Every row comes from one small tree of marks. Brackets hold a mark, then the marks that hang from it, in alphabetical order. Every link used is in the known rows. Which tree was each row made from?
Known rows
{C A {R {H U}}}: [ 38,  -4,  -5, -20,  -6,  -6, -12, -43, -16, -28, -68,  44, -21,  -5,  14,
 -16, -10,  16,   8,  58,  14]
{H S U}: [-32,  -2,  -1,  16,  16, -12,  30,   3,  17, -73,   5, -35,  -8,   0,  18,
  -1, -51, -37,  13,  35,   9]
{A {C {R H} U}}: [ -9,  -7, -21, -31,   2, -18, -17,  -5, -35, -61, -67,  32, -10,   8, -13,
  -9, -21,   8,   6,  -9,  24]
{U {H {L C}}}: [ 29,  -5,   6,   2,  -8,  20,  12,  32,  -1,  54, -13, -17,   5, -25,  -2,
   1,  26, -28, -25, -13,  -2]
{U {H {L {C R}} S}}: [ 29, -13,  10,  44, -27, -15,  -7,  23, -17,   0,  33,  -9,  15, -20, -17,
  -4, -26,   0, -10,   5,  -2]
{L {C {R {H U}}}}: [ 32,  17, -16, -32,  -1,  -9, -25, -19, -25,  -2, -58,  37, -13,  -4,   7,
  11,  -1,  26,   0,  32,   5]
{L {C U W}}: [-14,   9,  -7, -36,   7,   7, -24,  23,  46,  51, -39,  -1,  -2,  23,  -3,
  17,  25,  11, -24, -26,   8]
{S {H {L C} U}}: [ 29,   6,   3,  -8,  27,  28, -13,  -2,  -7,  68,   7,  24,   4,  -1,  35,
  15,  23,  39,  -3,  15, -10]
{A C {H L S U}}: [-32,   1,   1,  49,   9, -18,  27, -66, -31, -41,  75, -15,   9,  13,  -8,
  10, -10,  21,  41,  28, -22]
{A {C W} {H S}}: [-41,   8,  -7,  28,  -3, -27,  30, -60,  -3, -60,  63, -42,  24,  26, -17,
   1,  10, -21,  21, -43, -34]
{S {H {L {C A}} U}}: [ 59,  -6,  13,   3,  25,  36, -17, -32,   8,  95,  -2,  34,   6,  -1,  33,
  10,  45,  64,  -5,  26, -15]
{A {H L}}: [-11,  14,  10,  15,   2,   6,  21,   8, -20,  -7,  27,  -9,   0, -15,  -1,
   3,  32, -44,   2, -20,  -9]
{U {H L S}}: [  1, -18,  12,  22, -19,  -4,  44,  33,   9, -48,  31, -50,   7, -22,  -5,
 -19, -42, -50,   1,  16,  16]
{C {U {H S}} W}: [-24, -20,  -6, -13, -27, -14,  15,  31,  55, -13,  17, -36,   5,  23, -14,
 -21, -63, -18,  -7,   7,  38]
{H {L {C W}} S U}: [ -2,  11,   9,   6,   3,  -5,  -7, -20,  36,  14,  31, -19,   1,  13,  -3,
  26,  -9,  56,  20,  46, -18]
{L {C R}}: [  8,  10,  -2,  15,   7,  -7, -25,  30, -18, -18, -44,  11,   1, -12,  12,
  11,  23, -31, -27, -38, -14]
{U {H L}}: [  6, -13,   7,  -2, -14,  16,  29,  47,   2, -10, -13, -20,  -5, -27,   5,
 -14,   2, -59, -14,  -1,  13]
{U {H {L {C A W}}}}: [ 56, -10,  19,   0, -22,  25,  -3, -16,  39,  96, -13,  -5,   9,  -7,  -6,
  -1,  56,  19, -23,   6, -15]
{A C}: [-32,  -5,  -7,   8,  28,  -3,  29,  -1, -16, -79, -46, -29,   1,  -6,  11,
   2,  23, -63,  -8, -46, -17]
{S H}: [  1,   1,  -1, -17,  20,  15,  18,  34,   3, -35, -20, -14,   7,  -9,  39,
 -12,   6, -53, -19, -41,   2]
{R {C U W}}: [-42,  -6, -20, -59,  -2,   3, -20,  31,  31, -30, -51,  -6, -21,   8, -19,
  -9, -28,   4,   2, -33,   8]
{A H}: [-22,  14,  -3,  14,   3,  -3,  29,   1, -16, -33,   8, -18,   4, -10,   9,
  -4,  26, -76,  -9, -43,  -4]
{L {C {R H}}}: [ 32,  20, -10, -26,  -9,  -8, -17,   3, -33, -26, -63,  15,  -2, -15,  -1,
   2,   5, -11, -14, -17,  -2]
{S {H {L {C W}}}}: [ 28,  12,  11, -27,   5,  27, -20,   8,  21,  61,  12,   3,  15,   4,  15,
  15,  47,  38, -11, -29, -27]
{R {H U}}: [  0,  12, -14, -48,   6,   3,  24, -11,   0, -43, -57,  -3, -19,  -3,  16,
  -8, -19, -24,  10,  36,  20]
{H {L {C R}} S U}: [ 11,   4,  10,  38,   8, -17, -26,   1, -12,  -9,  23,  15,  -2,  -5,  -1,
  20, -28,  43,  13,  47, -10]

Write each row's tree
[-22, -27, -24, -40, -11,  10,   7,  51,   4, -23, -43,  -8, -19, -15, -15,
 -33, -53, -28, -12, -21,  31] | {R {C {U H}}}
[ 21,  -1,   6, -26,  20,  31, -20,  38,  13,  78,  -1,  23,   8,   3,  13,
   7,  17,  43, -17, -24,  11] | {S {H {L {C U}}}}
[ 26,   0,  22,  37, -11,  -2, -16, -19, -31,   2,  16,  39,   1, -15,  -8,
  -8,  36,  -2,   0,  -4, -13] | {C {A {H L}} R}
[ -6,   1,  12,   3,  10,  -1,  -1,  32,  26,   5,  16, -23,   2,  -1, -15,
  13, -35,  25,   2,   5,  14] | {H {L {C U}} S}
[  6,  12,  10, -23,  -8,  -6,  41,   3,   2, -87,   8, -48,  -8, -19, -10,
 -11, -54, -20,  30,  25,  10] | {R {H L S}}
[ 15,   1,   6,  39,  -8,  -9,  -9, -22, -28, -15,   2,  31,   2,  -8,   2,
 -13,  37, -37, -11, -21,  -8] | {C {A H} R}
[-10,   5,  12, -14,   0,  -3, -16,  19,  50,  26,  23, -23,   4,  20, -24,
  17, -22,  58,   6,   8,   3] | {H {L {C U W}} S}
[ -8,  -4,  -2,  29,  -9, -11,  28, -53, -13, -66,  39, -37,   1, -12, -18,
 -27, -32, -14,  21, -25, -25] | {R {C {A {H S}}}}
[ -3, -28,   7,  23, -29, -19, -10,  57,   2, -18,  24,   9,  -2,  -5, -22,
 -22, -70,  -1,   1,  31,  45] | {C R {U {H L S}}}
[ -2, -21,   3, -20, -14,  16,  11,  61,  18,  34, -21,  -2,  -9, -10,  -7,
 -16, -19, -21, -15,  12,  44] | {C {U {H L}}}
[-10,   3, -27, -65,   1,   3,  13, -22, -22, -73, -68,  -1, -32, -14,   1,
 -18, -49,   2,  27,  23,   1] | {R C {H U}}
[  9,  -9,   4,  26,  -5,  -5, -28,  -4, -12,  27,  -5,  50,  -1,  11,  -5,
 -15,  14,  -7, -12, -12,  21] | {C {A H} R U}
[ 17,  -2,  11,   8, -25,  -2,  12,   5,  34,  32,  45, -42,  17,  -2, -16,
   5, -12,  12,  -4,   4, -11] | {U {H {L {C W}} S}}
[-28,  -2, -18,  41,  11, -23, -14, -54, -63, -28,  12,  46,   4,  13,   8,
   5,  25,  -4,  12,  -7, -21] | {A {C R} {H U}}
[-14, -18,   8, -12, -31,  -8,  11,  37,  52,  12,  36, -26,   2,  12, -19,
 -17, -55,  10,   7,  31,  37] | {C {U {H L S}} W}
[  5,  21,   2,  16,  10,  11,  -5, -27, -22,  72,  32,  19,  -1,  -2,   3,
  25,  47,  29,   7,  12, -17] | {A {H {L C} U}}
[-36,   1, -17,  29,  20,  -8,  21, -61, -33,  -5,  13,   9,   3,  13,   8,
   7,  35, -19,  11, -10, -20] | {A C {H U}}
[ 24,  12,  -2,   7,   2,   8, -17, -80,  23, 104,  12,  23,   7,  25,   6,
  14,  71,  41,  -5,   8, -26] | {L {C {A {H U}} W}}
[-22,  -2,   9,  16,  13,  -5,  25,   7,  12, -57,  24, -28, -10,  -8,   9,
   4, -46,  -3,  24,  54,   7] | {H L S U}
[ 26,  11,   3, -30,  12,  23, -28, -14,  21,  91,  12,  26,  10,  17,  24,
  23,  40,  69,   1,  17, -23] | {S {H {L {C W}} U}}
[ 15,   2,   6, -44,   9,  28, -36,  31,  34,  98,   7,  25,  10,  23,   6,
  14,  31,  70, -12, -22,   1] | {S {H {L {C U W}}}}
[  8,  23,   9,  16,   5,  14,   6,  -8, -20,  43,  29,  -3,   5, -15, -10,
  17,  56,  -8,  -4, -36, -23] | {A {H {L C}}}
[-37,  -1, -17,   6,  -7, -26, -39, -24, -21,   3,   5,  46,   8,  40, -21,
   1,  28,  21,   2, -36,  -8] | {A {C R U W} H}
[-33,  10,  -6,  34,   3, -21,  31, -29,  -6, -39,  58, -23,   2,   7,  11,
  -2, -28, -29,  20,  20,   3] | {A {H S U}}
[-34, -14, -14,   7,  17, -15, -25,  24, -26, -48, -54,  28,  -5,  13,  -2,
  -2,  -5, -12,  -9, -27,  11] | {A {C R U}}
